What can hang from each mark:
j_241: j_292 j_584 j_689
j_584: j_132 j_241 j_478 j_763
j_132: j_384 j_584
j_471: j_292 j_384 j_584 j_609
j_763: j_384
j_766: j_74
j_292: j_471 j_478
j_609: j_241 j_478
j_478: j_74 j_384 j_584 j_609
j_618: j_241
j_689: j_471 j_478
j_74: j_478 j_766
j_524: j_478
j_384: j_241 j_478 j_763

Each row was made from one small tree. The marks that hang from a mark follow it in brackets, in the order of their numbers. Every link used is in the known rows. Write each row's tree.
In the rows, zero is written as 128.
Known rows:
j_524{j_478{j_384{j_763} j_584{j_132 j_241}}}: [110 129 134 146 136 137 110 134 153 149 157 193 119 140 167 133 150 138
 118 118 129 142 160  93 168 140 126 147 134 116 135  99 119  97 158 111
  93 158 109 151 193 105 120 139 130 158]
j_292{j_478{j_384{j_241}}}: [ 84 121 137 148 143 122 150 146 134 129 140 139 119 143  68 131 137 125
 125 132 134 158 168  60 149 130 127 158 145 140 138 123 125 161 142 138
 145  92 120 117 155 116 120 123 145 131]
j_132{j_384{j_241{j_584}}}: [131 140 121 118 127 139 147 129 133 116 152 146 131 137 113 150 109 119
 137 118 129 178 155 129 128 129 129 127 164 119 132 129 140 154 138 124
 173 127  95 130 175 129 130 123 121 131]
j_292{j_471{j_584{j_241}} j_478{j_74 j_384{j_763}}}: [ 86 126 161 178 133 125 101 178 162 145 131 138 112 137 108 100 119 129
 140 124 140 158 149  24 141 144 132 157  69 122 149 137 106 167 155 119
 152  73 124 128 143 113  66 147 151 175]
j_609{j_478{j_384{j_241{j_689}} j_584}}: [104 134 162 136 128 135 135 141 140 154 140 188 128 120  72 154 141 128
 144 120 139 160 172  91 149 133 124 145 168 108 130 111 120 139 137 137
 117 151  98 138 163 139 124 133 138 115]
j_524{j_478{j_74 j_609}}: [129 125 138 163 123 132 106 118 153 109 130 164 128 158 171 132 130 135
 119 132 119 104 140  75 124 131 136 105  53 115 122 123 133  87 145 112
 124  62 116 130 132 107 106 124 136 148]
j_478{j_384 j_584{j_763} j_609}: [ 97 129 147 117 110 128  97 108 158 146 118 192  96 160 153 132 140 136
 132  95 132 108 153  97 162 143 127 142  67 113 125 109 106 109 138 126
 137 110 113 139 207 117 111 133 154 139]
j_584{j_132 j_478{j_384{j_763} j_609{j_241}}}: [156 130 108 145 117 124 109 146 156 170 145 162 139 103 147 118 158 138
 138 115 121 114 143  59 133 138 126 178  63 115 148 102 155 144 153 112
 126  68  99 127 176  58 115 142 151 176]
j_241{j_584{j_132}}: [174 133 105 126 117 142 149 139 129 108 137 138 146 118 169 137 133 124
 139 113 128 121 121 144 148 122 132 144 145 118 118 118 149 145 143 116
 131 113 122 137 178 110 135 127 127 140]
j_766{j_74{j_478{j_384 j_609}}}: [134 116 137 152 117 125 112 144 132 109 132 167 107 137  87 123 148 136
 131 119 134  80 141  86 147 134 127 133  93 115 127 105 109 102 114 127
 140  30 114 133 173 117 102 127 141 112]
j_609{j_478{j_384 j_584}}: [110 129 143 136 125 128 125 127 146 166 131 186 128 133 107 138 141 131
 141 121 138 137 164  91 164 128 122 125 137 120 124  98 125 110 128 130
 102 143 111 139 162 147 115 131 149 127]
j_584{j_241{j_292} j_478{j_609}}: [132 128  99 115 147 131 116 161 147 107 136 188 118 131  99 127 129 131
 158 118 112  96 128  93 148 138 142 119 167 117 145 115 130 151 153  95
 139 140 111 141 157 115 130 142 132 174]
j_384{j_241 j_478{j_74{j_766} j_584{j_132} j_609}}: [147 125 166 173 116 133 105 152 177 119 154 152 132 113 164 159 133 125
 153 116 125 142 175  53 176 138 132 137  99 126 101 129 109 133 157 118
 118  34  82 120 186  75 107 127 156 166]
j_618{j_241{j_292 j_584{j_132{j_384} j_763} j_689}}: [147 149 127  86  99 138 135 117 126  82 113 174 142 123  81 126 127 122
 132 109 131 112 121 141 169 135 152 160 221  94 136 145 122 139 155 118
 168 161 109 150 228  82 153 136 109 138]
j_766{j_74{j_478{j_584}}}: [129 116 149 140 112 131 129 133 118 110 144 157 118 133 135 126 145 137
 137 124 133  95 137 120 160 131 127 121 113 120 108  99  91  76 107 123
 126 117 121 125 180 141 122 127 134 102]
j_689{j_471 j_478{j_74 j_584}}: [108 134 150 142 104 141 128 139 122 137 146 162 136 128 183 140 126 139
 132 124 135 113 136  53 140 139 124 112   4 119 108 126 127 110 122 112
 137 178 121 117 157 129 118 136 127 150]
j_132{j_384{j_241{j_292}}}: [106 134 117 126 136 126 136 132 116 104 152 162 118 152  71 144 115 120
 138 123 133 166 149 123 136 136 137 135 188 131 142 143 141 138 138 131
 167 165 116 125 165 110 136 130 126 143]
j_766{j_74}: [135 123 114 146 127 127 134 136 123 115 134 134 119 135 105 118 134 135
 133 132 130 110 129 135 132 128 124 121 121 123 125 130 121 115 119 123
 133  88 132 130 160 132 124 126 124 101]
j_471{j_384{j_241 j_478}}: [131 128 145 119 122 118 122 155 149 138 165  93 126  94  89 140 124 118
 122 122 121 153 150  78 147 128 123 141 152 128 119 109  94 193 123 128
 132 101  82 104 127 120 142 121 129 130]
j_766{j_74{j_478}}: [141 115 135 148 122 128 136 146 117 103 135 140 123 125 117 121 141 135
 132 133 135  98 129 111 141 127 128 124 132 124 118 108 105  98 109 125
 129  86 122 122 157 129 119 124 127 105]
j_132{j_384{j_478{j_74 j_584 j_609}}}: [110 134 141 141  92 127  59 111 159 132 137 165 133 148 124 132 118 122
 136 110 126 127 153  71 146 144 141  91  40 107 120 112 120  96 141 111
 144  94  89 128 163 114 111 127 151 160]
j_292{j_471{j_584 j_609{j_478}}}: [137 131 136 138 127 128 111 166 160 149 122 131 121 102 135 103 108 121
 140 140 143 148 125  99 104 127 137 153 126 133 132 143 102 162 130 145
 145  73 136 114 125 154  96 151 129 127]
j_584{j_132 j_763}: [140 125 108 130 130 131 138 131 137 133 119 146 129 128 183 125 138 128
 127 122 137 133 117 114 144 128 136 157 133 123 122 125 134 143 150 125
 112 133 126 123 184  85 137 133 129 150]
j_471{j_584}: [142 133 139 122 104 129 109 137 140 130 141 120 128 116 155 126 116 125
 142 126 128 140 119 105 134 128 129 141 101 126 126 130 102 142 129 128
 142 121 121 119 114 142 116 140 126 126]
j_384{j_241{j_292} j_478{j_584{j_763}}}: [ 96 123 164 118 118 127 124 131 147 109 174 144 105 143 120 151 129 125
 148 108 130 153 166  77 172 142 131 157 181 130 120 119  71 137 135 132
 137 183 110 113 205 115 150 124 139 137]
j_689{j_471{j_292{j_478{j_384 j_584}}}}: [100 128 130 134 113 115 133 152 138 153 139 172 112 122 120 122 144 147
 115 133 140 115 151  61 163 139 129 121  78 124 124 107 114 103 130 122
 153 146 143 113 195 140 132 136 144 144]
j_292{j_478{j_74 j_384 j_609{j_241}}}: [105 124 138 153 104 120 124 133 151 112 115 155 136 149  89 113 132 127
 140 129 126 104 164  41 129 134 128 141  47 119 133 118 147 116 137 126
 161  25 115 115 149  90  90 133 166 165]
j_618{j_241{j_292 j_584{j_478 j_763} j_689}}: [140 143 149  80 113 136 138 123 132 101 124 155 136 116  89 120 137 132
 146 111 119  92 121 107 166 134 145 157 198 100 134 128  93 158 145 105
 163 168 108 143 197 110 150 129 113 127]
j_132{j_584}: [133 134 127 125 127 128 119 111 130 114 116 172 128 131 126 138 121 124
 131 123 129 114 127 162 123 130 119 113 112 125 129 126 141 127 122 139
 138 110 121 131 141 155 113 129 138 137]
j_471{j_384}: [137 131 124 113 124 118 130 136 129 140 126 113 125 110 114 122 126 125
 118 122 124 120 117 126 143 125 124 129 123 122 118 110 121 160 120 120
 131 135 110 118 121 122 133 129 128 136]
j_524{j_478{j_384{j_241{j_689}} j_609}}: [108 132 150 146 129 133 117 127 145 116 141 180 110 146  84 148 144 132
 109 124 127 131 165  76 119 136 131 146 119 107 146 127 123 137 151 130
 138  68 107 137 147 114 121 131 126 120]
j_766{j_74{j_478{j_384 j_584}}}: [118 117 152 139 113 130 120 135 120 122 143 171 110 142 107 125 157 137
 140 115 140  97 150  98 167 134 124 130 101 118 117  90  94  86 109 122
 128 105 117 133 180 139 111 130 142  99]
j_766{j_74{j_478{j_584{j_132 j_241 j_763{j_384}}}}}: [136 117 131 107 124 131 126 155 138 103 158 183 122 143 145 129 149 134
 143 123 133 127 135 113 172 136 128 127 146 122 112  93  86 106 132 112
 116 133 102 123 213 104 129 138 129 135]
j_766{j_74{j_478{j_384{j_241 j_763} j_609}}}: [132 117 151 177 130 125 117 155 143 123 157 151 104 128  97 137 144 142
 131 117 130 114 152  79 145 140 122 157 114 119 131 115  97 112 122 132
 146  18  95 130 193  96  97 121 138 120]
j_689{j_478{j_584}}: [100 135 141 110 110 138 140 126 122 133 143 150 132 136 142 131 132 132
 126 121 129 123 135  91 151 131 122 141  80 124 109 115 122 134 116 127
 122 188 126 120 144 148 139 125 128 116]
j_766{j_74{j_478{j_384}}}: [129 115 138 150 125 128 127 144 119 118 138 154 112 135  87 120 151 135
 132 124 140  97 140  91 150 131 125 136 117 121 129 101 107 112 107 125
 135  67 118 131 158 126 109 127 135 103]
j_609{j_478{j_74 j_384 j_584{j_241{j_292 j_689}}}}: [105 136 152 140 127 138 116 155 140 126 119 227 130 144  57 135 131 127
 172 112 137 119 154  87 164 141 136 117 162  93 134 108 133 113 146 110
 116 168 104 159 160 125 106 145 144 157]
j_689{j_471{j_609} j_478{j_584}}: [111 135 132 118 111 138 125 146 128 146 137 148 125 109 168 121 119 134
 123 132 138 107 126  94 126 139 129 140  48 130 110 127 108 127 116 128
 152 160 132 113 176 145 129 141 111 137]
j_609{j_241 j_478}: [145 129 134 127 108 128 164 136 146 132 127 149 152 101 122 128 124 126
 140 148 128 143 158 114 110 118 115 130 165 121 125 113 145 119 115 141
 122 111 111 110 126 129 121 136 135 136]
j_763{j_384{j_241{j_584} j_478{j_74{j_766}}}}: [152 131 180 126 124 126 117 153 163 114 191 104 144 134  99 157 124 120
 153 126 123 182 166  70 154 134 116 129 142 140 117 126  96 178 139 114
 155  55  75 113 141  97 107 114 137 157]
j_584{j_132 j_478{j_74}}: [158 125  99 154 140 133 117 154 132 150 138 156 153 117 180 120 152 131
 154 124 126 122 120  53 142 128 143 132  63 121 130 108 159 148 159  94
 105 117 108 126 129  78 125 134 144 164]
j_524{j_478{j_74 j_384{j_241} j_584}}: [ 92 126 167 152 130 138 118 120 145 133 170 189 117 170 152 146 146 134
 138 119 130 157 185  56 152 136 126 132  79 123 127 107 115  99 144 118
 121 121 103 136 151 122 109 128 145 125]

Write each row's tree:
[140 148 190 169 129 144 158 164 133 127 140 114 140 106 125 147 115 131
 142 118 129 148 134  91 138 139 117 181 120 102 115 145 121 180 140 116
 164 107  90 130 171  93 105 114 112 153] => j_384{j_241{j_584 j_689{j_478{j_74{j_766}}}} j_763}
[147 126 156 179 144 126 141 148 154 148  98 153 146 118 130 135 120 127
 151 145 136 134 141  85 150 122 124 109 137 127 110 129 141 117 134 118
 110  77 107 128 126 113  89 125 139 164] => j_609{j_478{j_74{j_766}}}
[145 148 173 147  92 132 126 182 131 141 118 156 132  86 128 122 120 139
 135 139 143 111 106  41 137 139 131 139  32  94 116 140 116 159 129 111
 172 128 121 106 126 129 115 145 113 148] => j_241{j_689{j_471{j_292 j_584} j_478{j_74{j_766}}}}
[138 133 155 184 142 135 137 157 160 157 160 151 139 127 127 151 123 132
 159 117 131 171 167  64 147 132 120 152 136 115 129 116 138 144 141 121
 131  67  82 143 170 102  86 117 143 153] => j_609{j_478{j_74 j_384{j_241{j_584} j_763}}}
[122 140 156 113 127 126 124 144 136 107 103 158 130 102  25 105 124 126
 130 139 134 109 132 130 125 134 151 159 230 119 145 167 106 143 134 147
 151 117 137 140 154 120 128 145 116 114] => j_618{j_241{j_292{j_471{j_609{j_478}}} j_689}}
[122 143 171 102  99 129 110 135 128  91 127 143 123 108  47 118 126 127
 130 124 130 115 129 119 140 137 145 157 181 112 149 175  85 150 136 139
 164 150 139 136 137 123 130 152 118 106] => j_618{j_241{j_292{j_471{j_584}} j_689}}
[114 136 137 105 133 139 131 147 140 120  94 161 117 125 116 121 118 124
 135 124 131 132 122 138 122 138 136 138 178  94 139 127 110 162 149 117
 132 156 110 140 159 124 133 143 106 146] => j_584{j_241{j_689} j_763}
[109 131 153 159 146 125 123 143 140 158 163 125 110 126 104 142 133 134
 131 116 131 172 159  93 136 140 117 174 136 132 146 132 117 149 136 136
 134  98 102 135 159 100 108 123 135 135] => j_478{j_384{j_241 j_763}}
[125 130 180 142  94 124 119 123 147 109 119 200 114 153 109 131 136 131
 170 104 132  83 172  90 166 144 120 135  83 116 117 124 133  81 127 116
 165  84 116 135 180  83  81 146 173 179] => j_478{j_74{j_766} j_384 j_584 j_609{j_241{j_292}}}
[133 131 160 147 126 137 110 144 171 116 103 190 121 135 164 137 116 130
 164 115 121 109 153 115 166 140 130  93 103 114 105 127 120  97 149 100
 132  76  98 147 168 109  83 142 148 182] => j_478{j_74{j_766} j_584{j_241} j_609}
[121 131 140 159 125 121  86 128 153 156 129 142 110 134 111 128 134 139
 119 107 126 113 136  97 135 144 123 155  77 118 142 127 123 119 138 129
 137  61 111 145 167  94  97 124 143 154] => j_478{j_384{j_763} j_609}
[144 131  86 151 136 132 105 143 130 157 133 176 157 132 156 118 144 126
 148 124 131 141 124  53 139 132 148 120  57 114 136 108 178 142 165  90
 122 127  99 129 145  77 125 136 142 173] => j_584{j_132{j_384} j_478{j_74}}
[107 139 147 127 115 129 100 135 132 130 146 135 132 118  43 141 119 114
 121 125 135 172 157  90 117 140 137 134 151 105 144 131 120 165 143 132
 153 122  89 120 146 122 143 128 118 127] => j_132{j_384{j_241{j_689} j_478}}
[125 124 189 155 113 127  95 130 155 140 132 128 133 124 147 131 130 125
 147 121 132 119 158  73 173 137 127 112  89 125 102 114  96 107 130 111
 119  98 104 125 147 118 104 124 148 156] => j_384{j_478{j_74{j_766} j_584}}
[121 129 146 137 136 139 147 128 142 118 170 158 116 150 127 150 139 129
 123 122 128 156 173  87 140 126 122 148 154 124 136 110 122 146 139 125
 136  97 105 135 159 133 123 122 128 115] => j_524{j_478{j_384{j_241{j_584}}}}
[107 128 110 123 135 110 126 163 142 151 121 150 111 126  81  79 131 135
 130 141 138 119 130  71 142 134 144 160 126 130 131 104 117 143 130 136
 163  66 140 111 156 137 127 127 145 127] => j_471{j_292{j_478{j_384}} j_609}
[132 119 181 149 135 123 135 146 132 142 104 149 116 117 100 131 146 124
 131 129 148 107 147  85 169 130 122 145 150 136 120 104 111 129 119 127
 131  75 111 126 134 112  93 130 142 150] => j_74{j_478{j_384} j_766}
[145 136 137  77 101 108  70 165 176 157 173 116 112 111 143  91 113 131
 145 136 131 162 110  61 139 140 140 164  96 128 126 107  51 172 128 130
 173  87 105  86 146 138 134 135 128 132] => j_471{j_292 j_584{j_763{j_384{j_478}}} j_609}
[128 117 150 171 127 123 115 146 123 135 143 139 110 128 101 118 148 140
 128 122 138 102 134  93 150 137 120 150 111 121 130 103  98 101 111 125
 133  70 112 135 175 109  99 124 133 118] => j_766{j_74{j_478{j_384{j_763}}}}
[164 141 141  87  88 132 158 148 131 142 120 132 143  82 151 120 133 130
 131 120 127  98 124 107 109 132 120 147  89  83 126  96 113 177 128 100
 182 166  96 106 189 115 141 147 113 163] => j_609{j_241{j_584{j_478 j_763} j_689{j_471{j_384}}}}
[140 138  76 121 137 139 125 151 137 121 122 184 139 122 117 127 120 117
 137 128 132 159 133 134 137 132 142 118 178 114 142 124 166 145 160 113
 122 140 103 143 162 102 134 146 119 164] => j_584{j_132{j_384} j_241}
[ 99 135 146 143 128 128 125 137 127 162 145 134 122 131 101 122 135 135
 116 119 135 132 133  59 142 138 116 173  75 121 135 122 132 164 121 131
 126 137 116 128 136 115 117 120 127 133] => j_689{j_478{j_384{j_763}}}
[146 133 119  84 106 114 140 149 125 115 128 117 124 103  88  92 114 118
 145 130 126  94 116 150 116 130 130 165 156 128 123 115 116 151 107 132
 180 128 123 103 139 108 133 147 129 151] => j_471{j_384 j_609{j_241{j_292}}}
[109 130 164 176 128 128 103 132 156 180 140 174 135 137 140 134 136 138
 151 115 136 142 158  70 163 138 121 130  82 114 121 103 125  90 135 118
 103 126  98 144 167 113  88 125 154 157] => j_609{j_478{j_74 j_384{j_763} j_584}}
[123 129 161 111 111 140 125 159 112  93 127 187 120 118 114 147 135 129
 140 117 137  86 130 127 156 145 140 117 168 104 124 106  88  87 128 115
 144 213 124 138 182 132 132 152 118 161] => j_74{j_478{j_584{j_241{j_292 j_689{j_471}}}}}
[107 139 148 128 112 137 132 148  93  90 122 159 135 150  56 123 129 124
 143 117 135  87 104  86 129 140 140 151  99  98 130 141 144 149 131 118
 152 191 135 128 122 106 136 131 120 138] => j_241{j_292 j_689{j_478{j_74}}}
[147 142 143 123 101 134  91 157 127 137 112 124 130  85 131 115 111 125
 129 134 142 108  99 125  94 141 141 146  77 106 134 146  91 141 134 129
 179 121 128 124 145 136 118 157  99 138] => j_241{j_689{j_471{j_584 j_609}}}
[157 133 119 126 117 130  91 165 146 165 141 125 130  81 186 110 117 131
 143 138 135 119 109  70 112 135 138 138  51 132 130 125  92 151 135 113
 166 114 118 111 146 139 112 154 113 155] => j_689{j_471{j_584{j_478} j_609}}
[126 148 148 104 106 147 141 139 110 118 124 148 133 131  66 128 134 124
 129 105 136 104 126 100 132 132 125 164 101  89 133 115 138 187 128 120
 157 140 113 142 145 143 133 125 116 113] => j_241{j_584 j_689{j_478{j_384}}}
[143 137 146 123 103 131 156 138 133 129 109 154 155  97  79 127 128 123
 135 146 131 132 146 128  97 124 120 142 163  97 134 121 143 126 121 140
 131 130 111 116 125 127 129 142 124 132] => j_609{j_241{j_689} j_478}
[148 128 204 122  86 129 134 131 140 109  92 167 133  99 132 136 140 126
 135 126 131  76 150 126 144 136 122 139 120 108 102 106 100  82 117 130
 152  92 105 115 165 109 105 143 141 157] => j_74{j_478{j_584 j_609{j_241{j_689}}} j_766}
[124 141 127 131 105 139 124 176 158 125 147 217 118 116 170 132 119 150
 142 124 122 107 140  46 149 145 134  98  17  98 113 115 129 117 133 102
 150 132 109 121 176 136 123 140 131 161] => j_689{j_471{j_292} j_478{j_74 j_584{j_241} j_609}}
[155 130 155 148 143 138 153 153 170 129 136 150 124 127 188 148 123 132
 166 113 121 145 152  65 152 130 128 143 116 117 113 121 117 177 155  99
 161  52  81 123 194  91 101 120 139 167] => j_384{j_241{j_584{j_478{j_74{j_766} j_609} j_763}}}
[147 130 126 165 121 126 101 139 146 141 118 146 148 122 128 126 128 115
 133 130 142 139 140  73 158 133 139 121 110 121 121 127 152 137 154 111
 123  74  99 123 154  73 114 131 139 176] => j_584{j_132{j_384{j_478{j_74{j_766}}}}}
[145 141 130 104  86 142 163 131 140  97 138 145 142 122 134 129 116 129
 131 121 117 102 141 101 116 125 117 153  76 109 116 119 145 154 114 129
 164  92 111 112 150 127 127 126 128 134] => j_689{j_478{j_609{j_241{j_584}}}}
[134 124 103 126 122 130 174 140 126  76 123 148 131 154 143 126 132 123
 137 114 136  96 113 106 182 127 142 168 189 123 115 121 131 140 155 115
 157 153 146 122 246  84 144 124 137 172] => j_241{j_292{j_478} j_584{j_132 j_763}}
[143 132 180 182 111 119 107 136 165 149 113 148 123 125 128 120 127 136
 148 119 129 110 162  77 134 144 112 151  52 117 129 131 140 107 134 121
 157   6  97 132 158  60  61 135 157 191] => j_478{j_74{j_766} j_384{j_763} j_609{j_241}}
[144 131 148  90 110 127 115 125 156 119 165 110 131 146 137 138 126 123
 130 114 125 147 134 105 150 133 121 136 133 124 120 108  90 166 133 116
 150 114  98 116 179 118 134 115 128 146] => j_241{j_584{j_763{j_384{j_478}}}}
[103 138 166  96  79 131 110 107 147 133 107 192 111 143 119 123 142 131
 136 100 131 102 162 109 127 145 123 160  70  88 133 109 110 112 131 132
 157 116 110 130 198 111 117 147 148 136] => j_478{j_384 j_584{j_763} j_609{j_241{j_689}}}
[144 139 144 111 100 124 102 160 134 169 117 127 128  79 144 120 129 130
 121 123 137 107  95  67 127 138 133 141  47  94 129 115  84 184 141 102
 161 173 100 110 153 123 132 154 108 156] => j_241{j_689{j_471{j_384 j_584{j_478 j_763}}}}
